What can hang from each mark
Y: B
D: B U
B: G Q X
U: E G X Y
Q: B U
G: B U
E: B U

Each row was made from one small tree. Brackets hold a mark, then the marks that hang from it, in alphabetical order. Every link used is in the known rows. Write each row's tree.
Known rows
{Q B {U G X}}: [ 22.0 -34.7  14.1   2.4  18.6  -2.7 -35.8 -32.0  11.6  11.2 -10.1  13.4
   6.3 -36.9  -4.7   9.0   3.0  10.2   7.3  -2.2  -9.8   1.2 -12.0  34.1]
{B G Q}: [  1.0 -17.1  11.3   2.0   8.7 -13.9 -45.1  -3.2 -17.6  11.4  -4.3   0.0
   0.3   3.4   4.0 -47.0  -0.1 -10.9  22.1   8.1  -8.2 -18.9  10.1  -3.8]
{U E {Y {B G Q X}}}: [ -4.9  -7.5   3.8 -15.7  12.0  -6.6 -36.4  -3.0   8.6  12.8  12.0  -8.6
   3.8 -20.6  -5.8 -16.1  -5.4  16.5  25.5 -12.8  -9.3 -16.0 -11.5  22.7]
{D {B G}}: [ 18.5 -23.6  -6.5   1.0   1.3  -5.4 -39.8  -0.2  -6.5   5.8 -19.8  -4.2
  12.4 -43.0  -5.5 -18.6  -3.8 -12.5  16.5  19.4  -5.2  -6.7  -1.0  27.1]
{Q {U E G X {Y B}}}: [ 17.4 -10.1  19.3  -6.7  19.5 -10.1 -28.0 -17.5  17.6  26.2   2.6   6.1
   2.8 -33.6  -7.9   5.4   0.3  27.7  10.3 -23.4  -2.5  -2.8 -27.7  17.5]
{Y {B X}}: [  6.8  -8.3  -9.3  -4.5  -2.7   6.6 -30.8  16.6  13.3  -6.5  -6.9  -6.0
   9.0 -23.4   2.4 -18.5  -7.7  -7.2   3.2  24.4 -16.3  -0.6   4.8  35.7]
{E B {U X Y}}: [ 32.6   9.8   6.7  -4.1  -1.3  -4.0 -42.7  25.6  19.2  13.6 -14.3  -6.2
   7.8 -35.8  -9.4  26.3  -3.5  44.7   3.7 -11.3  -3.1 -28.3  -7.7  38.4]
{E B {U Y}}: [ 24.9  10.6   9.8  -1.7  -5.7  -2.8 -45.2  40.6   8.5   3.6  -0.9  -9.6
  11.6 -36.8 -12.3  35.8  -2.9  38.1   3.5 -10.8   4.2 -22.5  -5.6  32.9]
{B {G {U Y}} Q}: [  1.5 -14.2  20.6  -1.2   6.0 -19.7 -52.5  16.7 -18.9  21.5  -2.8   2.6
  -3.7   6.4 -10.0 -40.7  -1.9   1.6  22.0  -5.7  -4.4 -20.5   2.3  12.9]
{E {B Q} {U G X Y}}: [ 34.8   8.7  21.5  -9.5   6.8  -9.2 -54.4  16.7  21.1  20.1  -7.8 -10.0
   8.4 -21.0   0.7   9.6  -2.1  52.3  14.3  -5.8  -2.2 -34.3  -1.8  35.0]
{B {G {U Y}} Q X}: [ -9.0 -22.0  10.7  -8.3  18.9 -19.4 -81.1  11.2  -7.9  29.4 -12.0   3.0
  -5.7   5.4  -1.1 -74.6  -9.9  -3.9  19.0   1.7 -16.0 -23.9  11.1  25.6]
{G {U E X}}: [ 15.9  -7.3   7.0  -1.7   9.5  -8.0  -1.4   0.6  11.8  26.9  -5.2  13.4
  -3.0  -3.0  -7.3   7.3  -7.5   1.8   3.8 -25.2   4.8  -9.9 -23.2   1.0]
{Q B {U E G X Y}}: [ 15.4 -30.8  17.4  -7.1  25.3  -5.9 -31.0 -41.1  17.1  19.2   3.0  10.8
   4.8 -41.9 -11.5  22.9   2.9  29.3  16.0 -25.5  -5.3  -3.3 -26.2  33.5]
{Y {B {G {U E}} Q X}}: [ 11.2 -23.3   3.4  -2.6   5.8  -6.2 -63.9  22.0   1.6   9.4  -5.4  -1.8
   9.4 -23.0   0.3 -44.2 -11.0 -17.4  20.9  18.3 -16.7 -15.8   1.8  30.4]
{G {B X} U}: [  2.7 -17.4   5.5 -12.4   8.7   0.1 -35.8  18.7   3.1  21.7 -11.4   5.6
  -4.0  20.8  -9.3  12.2 -12.5  -5.9   6.5   4.7   3.1  -9.0 -12.2  38.4]
{Q {B {G U} X}}: [  8.3 -42.2   3.4   1.4  13.3  -2.1 -44.7  -9.2  -0.2   4.8 -12.8   8.5
   7.4 -22.6  -7.8 -10.1  -4.6  -6.8  12.9   9.1 -13.4  -7.6  -1.5  44.5]
{U E G X {Y {B Q}}}: [ 19.0   0.1  20.1 -22.3  19.4  -6.9   1.3 -34.7  32.3  26.3   6.0  -7.0
   1.7  -4.2   2.4   5.1   0.9  50.2  25.8 -15.5  -6.0 -16.0 -24.0  24.5]
{E B}: [ 25.2  -2.1  -3.7   0.2  -1.3   1.6 -27.5  20.0   3.2  -5.4   1.4  -7.7
  12.6 -25.5   2.2  25.5  -3.0  10.6   5.2  12.1  -4.6 -10.9   5.8  21.9]
{D {B Q} {U E G X}}: [ 28.8 -18.0  -5.2 -10.7   7.6 -14.7 -43.4 -22.3  14.4  28.6 -17.3  -0.1
   8.1 -46.1   8.0 -54.0  -9.0 -16.8  22.0  -1.0   4.6 -19.9  -7.7  10.8]
{B G {Q U}}: [  1.6 -23.6  15.0   7.0  13.0 -18.7 -73.0   3.1 -21.9  17.1  -4.3   6.6
   0.4 -16.3  -0.6 -55.3  -1.1 -19.1  19.3   0.9  -8.6 -15.7   6.7  -5.7]
{D B U}: [ 18.2 -12.6 -16.4  -0.7 -12.9  -7.7 -40.0  13.0  -2.7   7.1 -20.2  -1.5
   9.2 -56.1  -6.2 -39.4  -7.6 -28.2   4.8   7.6   5.6  -5.3   0.7  22.4]

Which tree is each row?
[ 19.1 -19.6   6.8   4.1  -0.9  -7.3 -59.3  14.7  -4.2   5.2 -10.7   0.2
   8.3 -32.7  -2.9 -38.1  -3.2 -12.8  18.7  19.8 -18.6 -11.9   2.1  25.4] | {Y {B G {Q {U X}}}}
[  4.6 -40.6   4.8  -3.2  16.9  -3.6 -42.8 -13.6   1.8   9.1  -6.3   7.2
   6.5 -25.2 -10.8  -3.6  -4.5   3.2  17.2  -2.2 -11.1 -10.0  -8.5  44.4] | {Q {B {G {U E Y}} X}}
[  0.3   0.4   8.4  -8.7  -5.2  -6.8 -34.6  37.0   2.9  12.1  -0.5  -1.0
  -2.2  -4.3 -15.9 -11.5  -8.1  12.7   4.4  -6.0  -4.4  -6.6  -3.5  39.6] | {G {U {Y {B Q X}}}}
[ 36.2 -17.4   9.3   6.6   3.0  -8.0 -44.9  28.5  -7.5   7.0  -4.8  -0.9
  14.6 -27.7  -6.8  18.5  -3.6   8.2  12.0   8.9  -3.0 -16.9  -3.2  28.3] | {E {B {G U}}}
[ -1.0  -4.4   3.6 -10.3   0.5  -3.4 -30.1  10.4   4.7   4.5  -4.7  -8.9
   2.4 -16.7 -12.0 -13.9  -1.3  25.0  10.7   5.1 -14.2  -6.2  -2.5  45.8] | {U {Y {B G X}}}
[ -4.0 -27.9   8.5  -2.9  19.7 -17.6 -81.0   9.5  -8.7  27.1 -14.5   6.0
  -2.7   4.5   4.7 -77.1 -11.3 -18.7  17.4   8.3 -15.1 -22.9  12.4  16.3] | {B {G U} Q X}
[  3.2  -3.4  19.4 -21.8  19.3  -5.0 -15.8 -16.5  22.3  15.4  21.3 -12.4
   6.3  -6.3   2.4   1.6  -2.0  38.2  24.2 -11.4  -0.6  -9.4 -16.4  24.0] | {U E G {Y {B Q X}}}
[ 22.5 -22.4  -1.8  -2.8   1.8 -10.2 -44.0   6.5  -2.1  18.4 -25.5  -0.4
   7.7 -41.2 -13.8 -17.8  -5.9   0.5  16.3   9.3  -6.1 -11.1  -7.6  41.0] | {D {B {G {U X Y}}}}
[ -1.7 -46.0   6.9  -2.4  28.4  -8.8 -74.0 -23.3  -0.2  16.3   0.9  11.7
   6.5 -56.1 -15.4  -8.2  -3.1   3.3  19.2 -20.4 -12.3  -7.2 -16.4  37.6] | {Q {B G X} {U E Y}}
[ 40.7  -9.4  11.6   4.6   5.7 -11.4 -73.5  22.6   5.7  18.4 -20.6  -1.6
  11.9 -34.8   1.5 -10.6  -5.2  14.9  16.9   4.1  -8.3 -40.5   1.8  21.1] | {E {B G Q} {U X}}
[  3.5   5.6   1.9 -15.9   9.2  -5.5 -25.0   2.1   8.1   9.1  21.9 -11.3
   4.4 -20.2  -4.1  22.1  -3.5  30.0  21.3 -22.9   0.4 -19.8  -7.5  12.7] | {U {E {B Q}} Y}
[ 33.2  -1.5  14.6  -2.8   4.6 -13.6 -74.0  24.1   7.0  21.5 -17.3  -6.0
   7.8 -33.0  -6.7  -7.1  -3.5  36.7  19.1  -5.4  -8.9 -41.6  -0.4  35.1] | {E {B G Q} {U X Y}}
[  5.1 -26.1  -7.3  -9.8   9.0 -12.4 -84.5  11.8  -3.2  19.9 -22.4  -4.5
   5.7 -35.9  -3.4 -60.5 -12.6 -13.9  21.8  18.6 -14.5 -18.4  10.9  43.3] | {D {B {G {U Y}} Q X}}
[-14.5 -14.8  -0.7 -20.3  18.6  -1.9 -61.2  -6.4   2.4  20.0  -0.5  -1.5
  -6.0   9.0   1.7 -16.1 -10.1  -6.4  18.8   2.3  -5.8 -15.6  -0.9  23.1] | {G {B {Q {U E Y}} X}}
[ 24.9 -20.7   4.2   5.4  20.9 -11.0 -50.1 -10.4   5.6  24.6  -5.8  12.7
   5.7 -47.1  -2.7  -0.7  -4.7  -2.0   9.0 -18.5  -5.1 -12.2 -18.4   0.8] | {Q {U {E {B G}} X}}
[  4.1  -7.6   0.7  -7.5   0.0 -13.4 -37.9   5.9   0.9  16.5   2.4  -0.1
   2.0 -30.6  -8.0 -41.8  -6.2  -5.2  14.3 -18.2   2.4 -14.7 -10.6  11.7] | {D {U E {Y {B G Q X}}}}
[ -3.1  -9.2   4.6 -16.6  11.8  -2.7 -39.4  -9.5   0.0  19.3  -1.1   0.0
  -7.0  10.4  -3.0   3.3  -5.3   0.6  20.7  -2.6  -1.6 -16.2  -7.9  16.3] | {G {B {Q {U E X Y}}}}
[ 11.4 -12.8  21.2 -11.9  26.8 -10.3 -26.4 -28.6  14.6  34.5   0.9   7.8
  -3.2 -13.1  -7.8  17.6   0.3  29.2  13.2 -28.0   3.7  -6.4 -31.5  13.6] | {Q {U E {G B} X Y}}
[ 22.7 -15.0   8.4   1.4   7.6 -12.8 -78.4  23.0 -11.6   8.4   0.2  -4.9
  10.5 -35.6  -2.2 -10.8  -3.0   8.1  19.8   8.2 -10.5 -22.6   9.3  25.0] | {E {B G {Q {U Y}}}}
[ 21.2 -10.7  -1.7 -18.5   6.7 -17.0 -43.9 -20.3  15.9  31.5 -14.0  -4.7
   3.7 -44.8   0.0 -49.6  -7.0   5.1  23.9 -10.3   3.5 -21.5  -9.8  24.5] | {D {B Q} {U E G X Y}}
[ 14.1   5.7  25.9 -13.0   9.1  -6.2 -19.9  -6.0  19.1  26.9 -12.6  -2.3
  -3.0  10.3  -6.1  11.7   1.1  45.5  10.5 -14.8   6.8 -22.2 -18.0  24.3] | {E {U {G {B Q}} X Y}}
[  3.2  -9.0  24.5  -7.3  14.2  -8.7 -34.2  -3.5  -0.6  19.2   5.2   2.8
  -1.1  -8.2 -12.2  16.5   2.8  25.5   6.5 -12.8   6.1   2.1 -17.7  21.5] | {Q {U {G B} Y}}
